Each row comes from the steps of one walk. Every step used is in the known rows, and no mark comes twice. Write the walk behind each row, first mark first.
Known rows
G Q C: [-18.3  21.4 -10.7 -34.2  -8.3  -0.5   3.4  22.1  28.0  -1.5  23.9  -3.6
  26.6   0.4  16.7  -2.4  -9.6  -1.2  18.8]
E Q G V M: [-27.7  -1.8 -11.7 -12.7  -5.7   3.1  15.5   8.6  18.6   8.0  18.6   1.4
  51.8 -28.8  22.0  -3.2  -1.0 -30.2   8.9]
V G C E: [-43.3  16.3 -22.3   1.2  11.5   4.0  24.2 -13.0  16.6  10.9  11.0  -5.8
  51.7  17.4   2.4   9.8 -28.3 -18.4  23.9]
C E Q V M: [ -1.9  -4.2 -20.6 -27.3 -23.8   5.0  21.0  -0.3   5.6   5.1   8.4 -27.5
  53.5 -12.2   7.2  21.4 -31.3 -29.4  18.9]
Q V M: [ -2.4   6.8  -3.4 -37.3 -30.1   5.2  23.2  11.8  20.4  -5.6   3.2 -21.6
  41.8  -0.3  -2.2  12.6  -8.2 -21.7  14.2]
G C: [-33.4  17.3 -11.0 -27.6   7.0   6.6  13.5  -7.4  36.4  10.6  10.1  -7.0
  39.7  29.4   1.5   3.0 -13.6 -33.8  20.7]
E Q: [-28.3  14.5 -26.9 -24.8  -7.0   1.3   8.0   1.3  21.7  14.9   4.8  -1.0
  28.5   7.1  23.5  -6.3 -20.4 -28.7  21.5]
C M: [-25.4   7.1 -18.0 -16.3  -6.1  -3.2   5.6   3.7  23.4  -1.5  12.4  -8.6
  30.6  10.3   8.8 -16.7 -11.3 -12.2  19.1]
M V: [-30.1  14.9 -13.0 -22.9 -16.1  12.7   4.8  -1.3  17.7   7.4  -3.3  -0.4
  21.9  19.5  14.5   1.5 -20.4 -40.7   3.3]
G C M: [-26.8   0.6 -10.7 -18.4  12.3  -3.8   9.7  -9.5  35.9   6.6  18.5 -16.0
  42.4  23.5  -4.2 -11.7 -13.2 -22.6  25.7]
E Q C M: [-13.2   7.1 -23.9 -19.7   3.2 -10.0   4.0   8.3  34.3  11.3  22.8  -6.6
  31.8 -10.5  17.9 -10.9  -9.6  -5.6  35.3]
M V G: [-38.7  16.8 -15.8  -3.6 -14.0   2.8  15.6   1.6  11.7   9.2  -7.2   5.0
  22.3   9.7  14.1  -3.4 -18.8 -23.9   9.5]
Q V: [-17.8  16.3 -20.2 -30.6 -21.8   9.2  18.6   6.6  26.2 -11.3   4.7 -11.7
  31.9  13.6   1.3   8.9  -2.5 -15.9  14.9]
V E Q: [-19.8  12.6 -25.5 -16.9   5.1  -4.6   3.8 -10.7  25.2  21.7   7.0  -5.2
  10.3   2.0  20.5   4.6 -20.5 -17.4  32.8]
E Q V G C: [-25.0   3.2 -24.5 -14.5   2.3  -7.7  32.5  -8.1  32.3  10.1   8.9 -15.2
  45.0   5.6  -3.7   6.4 -10.0 -15.2  33.6]
G V: [-35.1  21.8 -17.7  -6.3  -8.9   6.1  17.3   3.8  29.4   3.1  20.4  10.4
  38.5  15.8   9.9   5.1  -7.6 -23.9  18.5]
E Q G: [-38.4   7.8 -28.3 -24.9   1.0   8.4   2.6   5.1  19.4   2.1   4.0   1.7
  32.5 -13.9  30.0 -14.6  -1.0 -22.3   4.9]
C E: [-33.8  21.3 -27.1 -15.1  -8.2  14.2   8.0  -2.1  10.3   1.4   8.7  -3.6
  39.2  15.3  16.5   9.6 -27.9 -24.4  12.2]
V M: [-16.6  13.6  -2.5 -32.4 -19.4   4.5  14.1  10.1  16.5   9.0   2.0 -10.0
  37.2   3.6  11.5  -0.1 -18.5 -29.0  13.8]
G Q V E: [ -4.0   3.2 -13.7 -26.6 -12.7  -5.3   8.4   2.6  23.0  -9.7  17.5 -23.5
  10.9   2.2   0.5  10.5  -9.1   6.1  21.8]
Q V E: [ -7.9  13.7 -18.5 -21.8  -9.5   3.9  14.3  -5.0  30.3  -4.5   7.0 -15.5
  14.1   8.4  -1.3  19.5  -2.4  -4.2  26.9]
M V E: [-21.0  12.7 -11.3 -14.4  -4.3   6.7   0.3 -12.6  21.9  14.1  -1.0  -3.8
   3.1  14.6  11.3  12.1 -19.8 -29.3  15.2]

Write each row's walk
[-20.3   0.5 -20.7   1.3   0.2 -14.1  11.5   4.8  23.7  17.0  12.3  -1.9
  25.7 -17.9  17.2 -10.8 -15.4  -6.8  30.4]
E Q C M V G
[ -3.2   4.8 -21.9 -12.0  15.3 -14.9   0.5  -3.3  38.2  17.9  24.8  -9.5
  12.9 -15.9  14.8  -0.9  -8.8   5.6  46.9]
V E Q C M
[-29.1  -4.4 -20.0  -2.5  -3.5   9.8  14.9   1.7   6.0   6.5  23.5  -3.2
  63.4 -30.4  23.0   9.1 -16.6 -31.9   6.1]
C E Q G V M
[-15.1   7.6 -29.1 -30.8 -17.9   2.2  17.3   2.3  25.5   0.7   5.5 -13.4
  33.4   4.0   9.4   6.1 -10.3 -21.6  21.5]
E Q V
[-18.5 -13.1 -24.1  -5.2   7.2 -18.7  30.0  -9.8  33.6   6.1  16.9 -23.9
  47.1  -0.3  -9.1  -7.2  -9.6  -4.0  37.9]
E Q V G C M
[-34.0   6.5 -11.5  -8.9 -17.0  -5.3  10.0   8.8   4.2   4.1   3.8  -3.6
  19.1   3.5  16.6 -11.9 -25.4 -13.8   4.3]
M V G Q
[ -0.3  -1.7 -12.4 -37.4 -25.9  -1.3  21.8   7.1  18.7   6.3   3.7 -22.9
  42.2 -10.5   6.2   9.3 -16.0 -27.9  21.0]
E Q V M
[-31.4  -0.8 -19.2 -19.6  31.1   1.6   2.8 -19.3  35.2  16.3  11.6 -10.1
  25.6  -6.6  14.0   1.2  -1.4 -21.1  23.8]
V E Q G C
[ -7.1   3.7 -21.6   8.2  17.4 -17.4   8.4  -3.7  44.9  19.1  41.8  -0.3
  23.0 -16.6  11.1   7.7  -4.3   4.3  50.9]
G V E Q C M
[-41.5  18.8 -14.2  -9.4   9.2  -2.3  25.3  -4.4  29.7  12.8   6.9  -1.7
  40.0  19.3   1.3  -1.8 -13.1 -17.3  27.2]
V G C
[-25.8   7.0 -40.5  -1.5 -13.7  -0.1  27.8  -2.5   6.3   0.4   7.2 -11.6
  44.9  -9.0  10.5  13.5 -24.7  -6.5  24.7]
C E Q V G
[-43.9   9.8 -11.7 -27.3  15.0  13.8   8.3  -4.5  33.4  -2.9  10.1  -4.6
  44.3   8.7   8.2  -5.8   5.6 -27.3   4.5]
Q G C
[-13.4  20.4 -22.0  -1.5  13.1  -6.1  12.1  -2.6  44.5  22.8  33.4   8.7
  21.6 -10.5  16.1  21.5  -5.1  -6.8  46.2]
G V E Q C
[-20.9  -4.9 -14.8  -4.9   3.2 -12.4  30.9  -6.1  33.7  -6.0  15.8 -22.6
  46.7   9.6 -17.8  -4.2  -1.7   1.8  31.7]
Q V G C M
[-41.3   4.9 -36.7 -15.6   2.9  15.2   1.6  -2.9   5.9  -0.2   8.6  -3.1
  44.0 -15.5  31.9  -1.9 -15.7 -23.9   2.3]
C E Q G
[-5.0  5.4 -6.9 -9.0  6.2 -3.9 -3.1 -5.7 35.2 10.5 16.8 -9.4  6.2 -3.5
  6.5  7.3 -8.1 -6.2 29.5]
Q C M V E
[-35.4 -14.6 -19.8 -18.1  24.2  -3.6   3.0  -9.2  32.5   5.0  19.0 -14.5
  46.5  -7.8  11.4 -22.3  -1.0 -22.0  16.6]
E Q G C M
[-32.9   6.2 -27.6 -18.1  13.8   7.3  11.2 -19.3  22.2  21.3  15.4 -13.1
  52.1  18.5  11.0  11.4 -37.0 -40.8  25.2]
G C E Q
[-19.9  12.9  -1.8 -12.4 -17.8   2.5  21.7   9.0  23.1   9.6  18.2  -0.4
  47.6   2.1   6.4   7.9 -13.1 -31.0  18.3]
G V M
[-44.4   4.0 -36.1   4.2   5.0  13.0   9.6  -4.2  12.8   0.5  25.6   7.0
  54.1 -16.7  26.9   6.2 -11.2 -25.7   6.1]
C E Q G V
[-10.4  21.2 -22.0 -21.5   9.7  -4.6   4.2  -1.5  37.7  22.7  16.3  -1.5
  10.8  -9.1  20.7  13.4 -10.0  -5.6  41.9]
V E Q C
[-36.1 -14.2  -5.8 -15.7  15.1   7.6   0.0 -12.0  28.6  -2.1  11.2 -14.6
  39.8   4.8   2.4 -14.3  -0.7 -34.2  -1.3]
Q G C M V
[-26.9  23.3 -14.3 -15.3  -5.9  -9.4  15.0  24.8  21.8   0.5  20.8   1.0
  26.8 -10.0  16.3  -7.8  -8.0  15.6  25.0]
V G Q C
[-23.6  -1.2 -12.7 -13.3 -10.9   1.1   0.4  -3.0  18.0   3.3   5.5  -9.8
  23.7  13.2   8.6 -12.1 -18.6 -29.7   7.8]
C M V
